Every row comes from one small tree of marks. The marks that hang from a mark follow it in brackets, in the order of their numbers. Every link used is in the known rows. Which tree was each row made from?
Known rows:
K155(K96 K179 K577 K669 K869(K821 K840)): [-32.7  33.5 -45.5 -75.0  38.4  33.8  34.4 -16.8 -12.7 -18.3  18.8  -1.5
  -5.9   7.1  24.8  29.3  26.3 -62.6 -19.5]
K577(K869(K155(K96 K179 K669) K821 K840)): [-23.8  12.9 -27.9 -38.4  34.9  14.5 -11.2 -18.0 -28.4   7.1  -8.4  19.8
  16.8  18.7  -3.1  -9.8   0.5 -41.7 -31.8]
K742(K155(K96 K179 K869) K844): [  7.7  -0.1   7.9 -36.0 -16.9   9.2 -22.5 -29.8  15.8 -24.3  29.8 -14.2
 -18.6 -11.1 -15.6   7.3  19.1  10.0   8.9]
K669(K155): [ 21.9  15.0   7.4  14.1   8.4  41.5 -15.4  -4.0  -5.9   7.9 -15.0  -1.5
 -12.2 -12.6  13.7 -22.1   7.9  29.6  27.4]
K869(K155(K96 K577 K669)): [ -2.9   0.0   0.9 -42.5  25.2  26.6  -4.6  -1.3 -16.2   8.3  15.5  30.4
   8.6  -0.5  39.8   7.5   5.1 -36.1  -3.2]
K840(K869(K155(K669))): [ -5.8   1.1  -8.6 -21.2  21.9   6.8  -2.2   1.5 -37.5  19.8 -17.9  31.7
  -4.9 -17.6  -0.6   2.4   4.1  -3.5  27.2]
K742(K155(K96 K179 K577 K669 K869)): [ -0.3   9.4  -8.1 -36.6  12.5  19.9  -4.3 -16.0   0.9 -20.0  19.1   0.6
 -25.9 -17.1  16.9  17.9  28.2 -26.5   6.8]
K821(K155(K96 K577(K869) K669)): [ 32.6 -17.4   3.0  -4.7  20.1 -14.7  -3.4 -23.0 -18.4   0.4 -15.9  -0.3
   6.7 -16.5  52.0  -1.6  21.0   4.4 -20.2]
K669(K155(K179 K577 K869(K821))): [  2.5  42.9 -54.3   0.1   9.9  40.8  20.6 -21.3 -10.0 -27.0  -6.7 -16.4
 -25.0   3.9   9.4   7.1  29.1  -0.5   2.8]
K821(K155(K96 K179 K577) K199): [ 20.4 -25.3 -17.0 -11.2 -11.9  28.3  16.3 -23.9  41.5   7.0  23.7  -0.6
   1.8  -7.1  46.4  14.7  26.4  -0.3 -12.8]
K577(K869(K155(K96) K821(K199) K840)): [-16.8  -6.5  -4.1  -8.3  25.7   1.3 -11.9 -18.5 -17.5  36.2  -7.6  22.7
  18.2  20.2 -19.9 -12.9 -15.5 -17.1 -29.4]
K840(K869(K155)): [  7.8  -2.2 -13.4 -18.0   3.5  15.1  -6.7  -5.5 -20.5  21.2 -15.5  25.7
 -11.2 -16.8 -11.6  -4.6  11.1   9.5  20.0]
K821(K155(K179)): [ 32.4  -1.9 -20.4 -11.5  -4.2  30.9  -1.4  -9.1  19.3 -10.2  -5.5   2.8
 -18.5 -21.4  23.7  -2.5  23.1  24.8   5.8]
K577(K869(K821(K155 K199) K840)): [  3.0  -5.2  -6.3  24.0  23.8 -15.4  -2.3 -18.8 -15.9  25.9 -32.7   7.3
   3.5   5.0 -12.8  -8.9  -4.5  21.3 -26.3]
K840(K869(K155(K179 K577 K669) K821(K199))): [-31.0   3.8 -39.6 -19.7  22.4   8.8  31.5 -14.1 -20.3  11.6  -1.8  29.8
   8.1  14.8  10.4  30.7  12.1 -32.1  -4.5]
K821(K155(K179 K869) K199): [  5.0  -8.4 -34.6  13.6  -3.7  12.8  24.5  -6.8  17.5   7.4  -5.6  -1.5
 -31.4 -27.2   2.3  18.6   9.1  32.2  22.5]
K840(K869(K155(K96 K179 K577) K821(K199))): [ -9.0  -8.6 -36.7 -31.1   2.6  21.7  23.1 -30.3   2.1   8.8  14.9  20.0
  13.4  15.9  12.2  18.7  21.3 -31.6 -15.0]
K577(K869(K840)): [ -0.9  -6.5  -5.2  -7.3  13.2   7.1 -11.8 -10.7   0.0  31.1 -21.7   5.9
 -14.0  -9.0 -17.9 -21.2  13.6  13.9 -10.7]
K840(K869(K821(K155))): [ 33.8   3.8  -7.9  -3.6  17.4  -2.6   7.5 -20.1 -27.0  -8.6 -31.0   7.8
  -2.6 -15.7   7.9   3.2  18.4  26.0   6.1]
K840(K869(K155(K96 K669) K821(K199))): [-14.0  -9.6   5.3 -20.6  35.9  -0.6  14.5  -8.3 -37.1  21.1  -4.3  31.4
  20.8   2.6  12.5  16.2 -10.4 -21.0  11.9]
K869(K821(K155(K96 K179 K669)) K840): [  3.1  25.2 -11.5 -51.6  37.0  33.6  -1.8 -12.8 -17.2 -14.5   1.2   9.4
  16.1   4.9  28.6   1.5   6.4 -30.5 -19.6]
K821(K199): [ -3.8 -26.7  17.7   5.8  10.3  22.7  18.7   5.5  28.8  32.4   4.9  19.4
 -13.1 -13.1  11.9   6.1   0.7  21.7  24.5]

Which tree is each row?
[ 23.0   9.3  -8.4 -15.3  -3.7  64.4 -11.1 -18.3  17.5  -4.5  10.5 -12.2
  -3.1  -6.5  29.4 -20.8  22.4   2.2  16.9]
K669(K155(K96 K179))
[-25.8  11.0  20.6   1.4  24.4 -28.8   4.8 -17.0 -25.8 -15.0   9.4   7.9
  -7.9  10.6  -7.1  35.8  -4.7   2.5   1.1]
K742(K155(K577 K669 K869(K821(K199))) K844)
[ -8.1  16.1 -13.1 -57.2   8.2  46.7 -21.7 -10.2  -6.1  25.2  21.5  23.0
   5.6   8.3   4.9  -8.5   9.5 -42.9 -24.0]
K869(K155(K96 K577) K840)
[-38.8  29.0 -39.8 -48.5  28.7  35.5  20.3   6.8  -8.9   5.9   0.6   6.1
 -32.9 -18.8  -6.2  17.1  12.8 -24.3  20.7]
K155(K179 K669 K869(K840))
[-26.3   4.1 -40.0 -30.6  18.4  17.9  13.4 -16.3   6.8  12.4  -4.1   6.2
 -10.3   4.4  15.2   4.5  34.2 -32.1 -26.0]
K155(K179 K577(K869(K840)) K669)
[ 21.6  17.2  -4.3  -0.9   9.1  33.9  -6.3 -10.4 -17.0   0.5  -6.5 -17.8
 -20.3 -23.1  11.4 -14.3   8.0  18.9  32.5]
K669(K155(K96 K869))
[ 23.6  18.6   6.4 -36.5  29.8  25.7 -14.5 -14.5 -17.5  -4.8  -6.1   8.6
  12.6   1.8  14.4 -10.3   1.0  -8.2 -21.4]
K869(K821(K155(K96)) K840)
[-15.9  -5.3 -14.8   1.8  21.4  -1.7  17.7 -22.9   4.2  27.3 -10.9   8.9
   0.5  17.6  -2.9   3.8  14.8  -8.3 -38.6]
K155(K577(K869(K821(K199) K840)))
[ 13.0  11.2 -33.1  -3.7  16.4   3.7  -6.7 -26.6  -9.4  -2.7 -29.1  -1.0
  -3.0   5.2 -11.1 -15.4  15.2   8.6 -34.5]
K577(K869(K821(K155(K179)) K840))
[  0.2  34.2  -7.8 -26.8  43.3  15.3   2.1  -8.2 -35.9  -5.2 -16.1  16.5
   6.8   8.2  25.0   8.0   4.2 -20.7 -28.4]
K869(K821(K155(K577 K669)) K840)
[ -0.8   2.4  39.2 -27.8  14.0 -14.9 -26.8 -15.8 -23.2 -14.7  15.6  -1.4
  -9.2 -17.2  -2.8  11.4  -2.3   7.0  23.2]
K742(K155(K96 K669 K869) K844)
[ 10.9  -1.8 -15.3 -39.1   7.8  21.2  23.0 -15.0   8.4  -2.6  14.9  -7.0
 -24.5 -20.8  25.5  16.7  30.6  -8.8   4.7]
K155(K96 K577 K869)
[-19.6   4.0 -36.9 -10.2  17.3  21.1  47.9  -5.9  17.9  -6.3   3.7   2.4
 -29.3  -4.3  -4.0  29.4  13.2   4.8  15.8]
K155(K179 K869(K821(K199)))
[-27.3  14.9 -47.4 -10.2  15.0  13.3  25.6  -6.2  -5.5  17.9  -0.6   3.1
 -20.9 -12.1  10.3  31.2   9.7 -12.9  -1.8]
K821(K155(K179 K577 K669 K869(K840)) K199)
[ -1.6  -0.1 -18.8   0.2  27.9  10.8  32.9 -10.2   2.5  -9.7  -1.5  15.1
   5.1   9.2  44.9  28.7  10.7  -7.5 -14.5]
K869(K821(K155(K179 K577 K669) K199))
[-25.5  -5.0  -6.9 -32.8  35.4  30.4  17.3  -0.2  -3.9   3.7  20.6  34.3
  20.9  17.6  30.3  19.9 -12.0 -39.3  -1.5]
K869(K155(K96 K179 K669) K821(K199))
[  2.5  -5.8   2.0 -34.9 -22.2   3.6 -40.5 -52.8  23.6  -5.7  27.6 -13.7
   5.1  16.6 -14.2  -9.3  33.2 -14.5 -43.0]
K742(K155(K96 K179 K577(K869(K840))) K844)
[ 12.4 -12.0 -20.2 -52.8  -6.2  51.4  19.5 -22.1  47.7  -9.0  33.7  -2.4
  -6.3  -3.0  46.3   7.8  46.6 -25.3 -13.2]
K155(K96 K179 K577)
[-21.2  23.0 -37.3 -46.1   2.9  60.0 -19.5   0.4   6.8  20.8  11.4  25.2
 -12.0   5.4 -20.0 -10.5   6.2 -26.8  -4.4]
K869(K155(K179) K840)
[ -7.8  15.6   0.3 -51.2 -13.3  20.9 -34.5 -29.9   9.8 -12.4  32.2 -14.3
 -15.2  -3.5 -33.8   1.2  14.9  -6.1  -0.9]
K742(K155(K96 K179 K869(K840)) K844)
[  6.0  -9.4 -18.3  -1.3  14.0   1.2   1.7 -31.4   4.4  15.9 -13.1  -1.2
  11.5   9.5  -0.7  -8.8   6.6   1.3 -33.9]
K577(K869(K821(K155(K96 K179) K199) K840))
[ 27.2  10.2   3.8  -8.8   3.0  45.8 -10.8 -21.4   2.3   2.1   5.8 -11.3
   1.4  -3.0  40.0 -16.2  22.7  -1.2   4.3]
K669(K155(K96 K577))
